In the rows, 128 means zero.
Known rows, with every step that occurs:
c > e > f: [132  96  87  88 102 134 140 173 122 108 125 140 115 118 102  80 123  80
 126 166 130 135  85 142 113  65 129 137  86  55 131 119]
e > f > l: [116  93  98  92 106 115 150 135 137 144 123 115 121 103 123  61 140  92
 109 154 146 143  87 167  78  85 133 141  92 120 109  93]
w > j: [141 124 159  66 111 167 145 124 117 137 114 126  99  99 120  85 177 102
 124 140 141 116  93 163 105 130  95 115 142 119  94 124]
w > v > d > e > f: [129  91 123  54 121 104 154 165 138 125  96 120 117 106 154  50 124  87
 143 181 106 138  80 169 101  47 139 130  87  92 107 130]
w > j > d > v: [109 135 125  85 138 168 118 145 107 143  91 125 116  94 131  95 156 107
 127 172 117 117  84 200 119 116  95  86 113 130 110 112]
c > e > f > l > t: [ 92  57  53  94 106 102 125 135 161 137 160 138 142 124 104  65 136  61
 111 130 135 147 107 196 108 105 130 145  82  89 111 103]
v > w > j > d > e > f: [142  74 101  41 125 128 151 175 123 126  96 113 105 123 149  79 143  94
 140 207 126 121  90 161  83  60 120 119  86  83 119 115]
z > v > w > j > d: [160 100 148  67 128 165 143 141 106 120 107 117 123  96 143 112 173 128
 151 181 126 128  97 141  83 153  82  92 121 129  97 140]
k > w > j > d > e > f: [145  70 112  39 128 122 143 187 128 133  84 106 105 119 159  77 132  75
 133 204 120 126  93 150  82  71 139 123  82  79 106 105]
d > e: [121 112 136  78 131 131 149 156 124 144 137 128 123 128 163 105 127 124
 104 167 120 126 125 158 132  91 136 127 107 117  92 133]
v > w > j > d > e: [146  89 137  46 135 141 138 164 115 135 121 124 113 118 178 109 157 127
 126 203 119 114 126 163 107 109 116  97 120 116  93 139]
k > w > v > d > e: [135 107 179  59 128 108 146 155 152 138 112 119 128 103 181  63 115 118
 135 166  74 152 107 169 130 101 144 115 122 120  82 150]
e > f > w > j > d: [169  74 130  53 125 148 131 145 124 122  79 116 110  99 149 111 168  95
 135 192 131 123 100 178  66 134 112 114 123 110 109 115]
z > v > w > j: [142 114 174  71 113 165 158 125 123 134 133 111 117 105 105  79 178 130
 152 148 119 126  78 159  97 138  60 110 122 123 110 138]
f > w: [137  89 151 101 111 126 152 108 162 148 116 108 128 132 115 121 126 127
  99 149 112 153 100 211  92 135 136 160 124 113 142 106]
c > e > f > w > j: [161  76 142  46 101 140 136 135 142 128 106 123  99 110 104  73 174  72
 124 170 124 121  87 207  82 106 105 140 129  77 128 105]
z > v > d > e > f: [127  90 111  54 134 102 156 168 135 115 106 118 131 119 152  53 126  97
 142 184 105 131  83 140 100  50 130 127  69  88 101 132]
v > w > j: [142 119 165  68 100 167 156 114 128 139 124 115  95 116 101  87 179 131
 141 151 127 125  80 173  95 137  78 108 142 113 125 127]
v > d > e > f > l: [117  86 100  67 114  93 148 143 144 137 120 118 124 107 147  42 140  96
 116 175 126 136  96 172  80  67 142 129  91 117 101 107]
t > l: [149 115 132  82 102 130 165  99 127 136 115 145 117  94  98  81 115 131
 115 137 135 115 104 186 103 132 134 108 138 137 134 114]
d > e > f > l: [116  83  95  74 115 106 148 150 138 147 127 117 124 110 142  56 135  91
 106 173 141 134 100 174  82  63 138 138  87 116 101  97]
c > e > f > l: [124  89  86  93 101 115 138 149 133 130 137 132 124 102 114  56 135  84
 109 163 141 141  93 164  89  80 131 140  91  95 112 101]
j > w: [133  84 117  95 117 144 172 136 112 118 118  96 103 105 158 142 147 112
 102 112 147 144 109 146  82 129 106 110 129 126 121 144]
e > f > w: [139  69 125  85 108 113 157 125 166 141  96 103 118 132 107 103 124  99
 111 169 114 152  80 214  72  94 139 167 100  91 155  91]
k > w > f > e: [122 113 137  64 136 109 110 158 150 141 147 101  88 148 117  95  88 110
 122 164  61 144 169 149 147  91 142 110 129  43  94  98]
w > f: [110 131 135  83 128 128 140 133 140 108 140 147 140 142 122 106 143 107
 113 167 115 140 125 174 156 123 122 105 141  93 105 116]
z > v > w: [121 119 159 118 120 150 174 126 132 136 154 107 149 123 101 109 131 171
 148 145 103 157  75 140 109 137  75 125  93 127 128 147]
c > e: [136 121 118 112 103 152 128 157 116 106 162 160 129 114 107 109 123 113
 111 146 118 140 113 138 146 117 119 123 118  73 113 143]
w > v: [129 128 193 119 105 164 149 129 130 151 115 131 127  64 134  88 130 102
 139 115 123 166  80 193 133 111 113 153 128 143  92 138]
e > f > w > v > z: [132  99 181 134  94 156 184  95 146 142 110 120 174 107 126  86 121  98
 121 113 105 176  70 228  97  84 127 141 105 100 114 116]
v > w: [119 126 145 116 103 149 172 113 140 144 143 107 119 138  95 118 130 175
 132 147 115 157  79 161 106 141 101 119 123 117 149 132]
z > v > d: [128 130 163  92 135 112 156 121 134 100 120 124 161  98 142  62 134 143
 152 135  82 149  83 118 119 134 105 102 100 137  81 168]
z > v: [123 126 160 117 138 150 160 144 115 128 143 124 168  96 131  99 133 127
 135 126 119 144  95 118 119 123  84 136  78 140  79 145]

Rows:
[133 135 186  92 112 120 151 111 146 120 101 131 135  74 144  55 133 123
 156 128  85 164  78 170 123 126 123 113 137 139  93 165] => w > v > d
[160  75 152  26 112 118 145 129 150 129  89 111 100 110 129  59 176  85
 131 182 111 117  86 214  76  98 114 130 129  95 118 112] => v > d > e > f > w > j
[117 120 121  69 138 116 111 149 130 129 156 118  90 146 111  96 104 115
 123 163  79 134 170 155 154  72 132 107 130  54  89 115] => w > f > e
[114 125 141  86 121 130 150 124 151 114 151 135 136 157 103 110 141 136
 128 179 101 153 112 181 148 132 108  98 142  89 135 120] => v > w > f
[141 102 176  80 107 105 150 110 166 119  87 119 132  85 138  50 131 109
 154 146  75 169  67 203 102 111 132 131 128 121 115 147] => e > f > w > v > d
[113 122 152  90 130 128 154 133 144 107 157 132 161 147 107 102 144 135
 141 176  95 154 111 167 148 132  91 102 123  93 119 129] => z > v > w > f
[121 131 187 144  94 174 184  93 127 141 125 130 175  98 134  89 121 114
 121  94 114 172  80 195 122 100 117 122 113 119  94 132] => w > v > z
[133  82  93  58 132 123 148 180 119 126  96 119 114 120 158  89 128  89
 129 200 130 126  98 149  90  57 140 129  78  87 109 115] => j > d > e > f
[157 102 141  67 124 166 139 136 111 123 103 117 107 105 141 118 169 131
 146 182 132 128  98 151  82 156  93  91 134 124 106 135] => v > w > j > d
[123 127 159  71 109 171 146 119 128 147 120 112  95 111  93  79 177 128
 139 157 119 120  68 199 106 125  73  99 136 116 133 119] => d > v > w > j
[ 86  63  62  96 112 104 132 125 164 148 151 127 141 125 111  67 137  67
 110 125 140 146 102 203  99 106 130 146  81 104 111  98] => e > f > l > t
[114 118 113  67 144 122 107 151 132 131 152 108  91 149 105  99 105 133
 135 186  64 136 157 177 145  76 116  88 126  54 112 112] => j > d > v > w > f > e
[142 111 189  87 109 109 150 103 162 123  97 121 137  82 140  60 129 122
 148 137  74 170  77 201 110 130 131 127 140 132 110 156] => f > w > v > d
[142  60 125  60 116  90 153 135 171 134  98 104 122 137 131  84 123 103
 114 189  95 145  90 220  78  81 151 154  97  85 142 105] => v > d > e > f > w
[130 116 168  64 132 113 146 147 141 132 119 130 131  99 179  64 128 123
 133 165  85 141 107 174 133  89 139 114 122 125  80 159] => w > v > d > e
[118 117 125  72 133 118 119 141 138 131 166 109  88 154 100 100 104 135
 131 171  71 141 162 161 147  78 123 103 135  52 112 118] => v > w > f > e
[150  70 175  86 111 132 143 144 154 151  92 115 129  76 148  83 127  79
 139 165 105 167  85 241  96  84 131 168 109 119 116 122] => j > d > e > f > w > v
[151  86 145  42 140 137 133 175 121 142 106 113 114 115 187 104 143 109
 119 198 114 117 128 152 105 117 130 101 116 111  78 128] => k > w > j > d > e
[117 110 114  74 136 155 118 149 121 142  77 116 113  99 126  90 152  95
 128 188 110 117  74 223  98  99 101 102 103 115 127  99] => e > f > w > j > d > v
[150  65 112  85 101 113 142 141 161 127 114 120 123 133  99 100 124  91
 109 175 108 149  90 210  88  90 140 165 100  66 157 102] => c > e > f > w
[103 128 125  84 131 130 137 133 146 113 136 133 140 150 106 108 144 134
 135 196  92 146 105 204 151 125 102  78 135  92 138 113] => j > d > v > w > f
[146  54 115  62 120 103 149 146 161 140  95 105 122 134 139 105 125  97
 111 198 107 143  97 214  72  83 147 156  94  88 140  98] => j > d > e > f > w
[137  96 171 133  90 158 175 104 142 132 123 129 176 107 122  83 117  94
 119 117 100 174  78 223 107  81 125 141 104  85 118 122] => c > e > f > w > v > z
[132  93 177 121 100 151 181 104 146 145 115 120 174 110 141  81 119  97
 117 125 101 167  79 233 104  70 132 140 100  98 108 121] => d > e > f > w > v > z
[139  78  99  41 131 126 144 179 118 125  92 120 106 116 156  77 143  78
 132 203 132 117  95 156  85  58 130 120  83  84 104 114] => w > j > d > e > f
[ 86  68  90  89 119  94 124 123 183 146 160 126 152 137 118  76 135  72
 105 132 117 155 127 206 124 145 135 129 107 102 103  94] => k > w > f > l > t
[144  77 179  90 107 133 148 139 158 158  99 114 129  79 138  76 123  81
 133 154 106 168  79 244 101  76 128 174 108 119 120 117] => d > e > f > w > v
[125  97 107  61 140 112 122 153 123 119 150 103  80 140 131 111 114 107
 118 155  86 132 175 154 134  74 122  98 135  53  96 122] => j > w > f > e
[ 86 148 140 146 112 172 173  99 124 141 124 125 171 130 117  95 122 130
  98 113 104 147  75 200 126  92 114  96  96 105 115 114] => d > v > z
[153  80 137  44 140 134 130 162 124 137 111 123 116 114 183 109 155 109
 114 203 116 113 131 182 100 106 126 111 119 114  88 130] => f > w > j > d > e
[156  94 167  60 108 149 144 112 143 144 105 115 102 109 113  90 175 100
 117 151 127 124  96 211  84 132 104 136 146 113 116 110] => f > w > j
[ 97 139 116 106 141 161 124 146 110 141  95 123 128 102 131 108 131 123
 120 166 111 129  84 193 124 116 107  94 103 134 118 115] => j > d > v
[105 127 119  72 138 118 114 144 137 136 161 107  88 153  95  91 103 134
 131 176  62 138 153 180 154  71 116  96 128  51 117 111] => d > v > w > f > e
[ 87  55  62  80 117  97 132 137 165 151 153 128 143 129 125  61 137  65
 108 139 136 140 111 205 103  94 136 145  80 104 105 100] => d > e > f > l > t
[105 129 126 109 118 159 149 126 129 146 124 107 124 126 101 115 132 167
 137 172  99 151  69 191 111 132  94  94 111 122 155 121] => j > d > v > w
